Each row was made from one small tree. Brackets hold a mark, then the marks that hang from it, in alphabetical order. Every link used is in the known rows. Write each row's tree.
Known rows
(nitis gake garug): [.17, .11, .08, -.13, .02, .13, -.18, .00, -.30, .08, -.22, .24, -.04, .09, .10, -.11, -.02]
(nekiz (gake zafidu) garug): [.01, -.35, -.03, -.28, -.35, -.03, .22, -.22, -.08, .20, .05, .08, .16, .09, .21, .01, .05]
(zafidu (gake (nekiz (garug fotu)) (nitis mamal))): [.17, -.05, -.06, -.22, -.03, -.12, -.13, -.26, -.12, .21, .19, -.10, -.29, .14, .15, .05, -.05]
(gake (nekiz garug) zafidu): [.06, -.27, .06, -.34, -.21, -.16, .06, -.24, -.01, .01, -.07, -.05, -.14, .09, -.08, .21, -.06]
(nekiz garug): [.03, -.12, -.06, -.10, -.09, -.04, .12, -.01, -.03, .06, .12, .02, .15, .03, .18, -.06, -.01]
(mamal (nekiz garug) nitis): [-.12, -.09, .02, .02, .04, .03, -.16, .15, -.05, .07, .20, -.27, .01, .23, .34, -.21, .10]
(mamal (nekiz gake garug)): [-.09, -.26, -.07, .05, -.13, .12, .01, -.08, -.08, .25, .14, -.24, .11, .21, .30, -.14, .08]
(nekiz (gake nitis)): [.05, -.21, -.07, -.07, -.19, -.01, -.06, -.22, -.06, .16, -.01, .03, -.03, .10, .33, -.01, .07]
(zafidu (gake (nitis (mamal (nekiz garug))))): [.12, -.02, -.07, -.15, .01, -.11, -.11, -.14, -.11, .17, .25, -.05, -.11, .16, .20, -.04, .01]
(nitis gake (garug fotu) (mamal nekiz)): [.29, .19, .16, -.25, .27, .37, -.34, -.01, -.36, .22, -.05, .17, -.21, .35, .11, -.13, .03]
(nitis (mamal (nekiz (gake zafidu) garug))): [.06, -.27, .04, -.36, .03, .16, -.01, -.12, -.07, .10, .14, .02, -.02, .26, .12, .02, .13]
(fotu garug): [.15, .06, -.16, .06, .01, .01, -.10, -.03, .01, .18, .12, .08, .13, .04, -.01, -.10, -.20]
(zafidu gake): [-.05, .08, -.04, .08, -.08, -.11, .03, -.04, -.07, .14, .10, -.10, -.05, -.04, -.09, -.06, -.04]
(mamal (nitis garug)): [-.01, .11, .15, -.07, .06, .08, -.18, .20, -.13, -.06, -.07, .01, -.05, .07, .16, -.19, .11]
(gake nitis zafidu): [.21, -.06, .05, -.31, -.17, -.22, -.03, -.27, -.03, .02, -.05, .20, -.11, .12, .10, .19, -.04]
(nekiz (gake (nitis garug mamal) zafidu)): [.23, -.20, .10, -.46, -.16, .07, -.06, -.28, -.17, .10, -.12, .28, -.11, .19, .20, .07, .12]
(nitis (gake (nekiz garug) zafidu) mamal): [.23, -.27, .07, -.64, .05, -.02, -.15, -.25, -.16, -.02, -.05, .25, -.25, .18, -.03, .24, -.02]

Write each row's tree
[.07, .16, .22, -.10, .03, .15, -.35, .05, -.30, .21, -.07, -.05, -.20, .37, .20, -.19, .03]
(mamal nekiz (nitis (gake zafidu) (garug fotu)))
[-.08, -.10, .20, -.09, -.10, .17, -.22, .05, -.19, .13, -.08, -.16, -.09, .30, .22, -.20, .17]
(mamal (nekiz (gake zafidu)) (nitis garug))
[.10, .20, .15, -.08, .06, .14, -.28, .11, -.28, .12, -.09, .10, -.14, .17, .24, -.22, .02]
(mamal (nitis gake (garug fotu)))
[.20, -.09, .08, -.23, -.29, .05, -.02, -.31, -.20, .27, -.13, .16, -.08, .20, .24, .01, .04]
(nekiz (gake (nitis (garug fotu)) zafidu))
[.17, -.23, .00, -.46, .17, .07, -.22, -.14, -.15, -.02, .00, .16, -.22, .14, .08, .12, .00]
(nitis (gake (nekiz garug)) mamal)
[.31, .01, .16, -.34, -.18, -.08, -.18, -.36, -.17, .13, -.22, .05, -.38, .24, .05, .19, -.07]
(gake nekiz (nitis (garug fotu)) zafidu)
[.26, .21, .17, -.27, .21, .31, -.10, .03, -.20, .08, -.03, .19, -.13, .16, .00, -.09, .08]
(nitis (garug fotu) mamal)
[.13, -.13, -.06, -.26, -.03, -.17, -.13, -.23, -.09, .11, .16, -.08, -.25, .09, .13, .08, -.02]
(zafidu (gake (nekiz garug) (nitis mamal)))
[.22, -.17, .01, -.35, .13, -.05, -.28, -.24, .00, -.08, -.03, .01, -.38, .15, .13, .21, .03]
(gake nekiz (nitis mamal))
[.16, -.15, .04, -.31, -.16, -.09, -.08, -.29, -.18, .18, -.08, .08, -.19, .17, .03, .15, -.15]
(nitis (gake (nekiz (garug fotu)) zafidu))
[-.01, -.11, .12, -.27, -.03, -.11, -.28, -.05, -.12, -.06, -.12, .02, -.28, .13, .06, .07, .00]
(mamal (nitis (gake nekiz zafidu)))
[.26, -.26, -.02, -.46, -.25, .03, .09, -.37, -.15, .32, .15, .21, -.01, .27, .40, .04, .05]
(nekiz (gake (nitis mamal) zafidu) (garug fotu))
[.34, .14, .14, -.30, -.17, -.06, -.07, -.25, -.18, .17, -.13, .25, -.14, .21, .14, .08, -.05]
(gake (nitis (garug fotu)) zafidu)
[-.03, -.14, .03, -.17, .01, -.05, -.27, .02, -.13, -.01, .00, -.05, -.17, .11, .25, -.05, .01]
(mamal (nitis (gake (nekiz garug))))
[.22, .10, .05, -.19, .03, -.02, -.24, -.21, -.20, .19, .02, -.06, -.37, .15, .04, .02, -.01]
(zafidu (gake nekiz (nitis (garug fotu) mamal)))
[.11, -.11, -.04, -.13, -.05, .01, -.15, -.18, -.18, .19, -.03, -.01, -.17, .13, .14, .03, -.12]
(nitis (gake (nekiz (garug fotu))))
[.30, -.31, .05, -.65, -.08, -.18, -.10, -.39, -.03, -.04, .00, .15, -.29, .22, .13, .31, .00]
(gake (nekiz garug) (nitis mamal) zafidu)
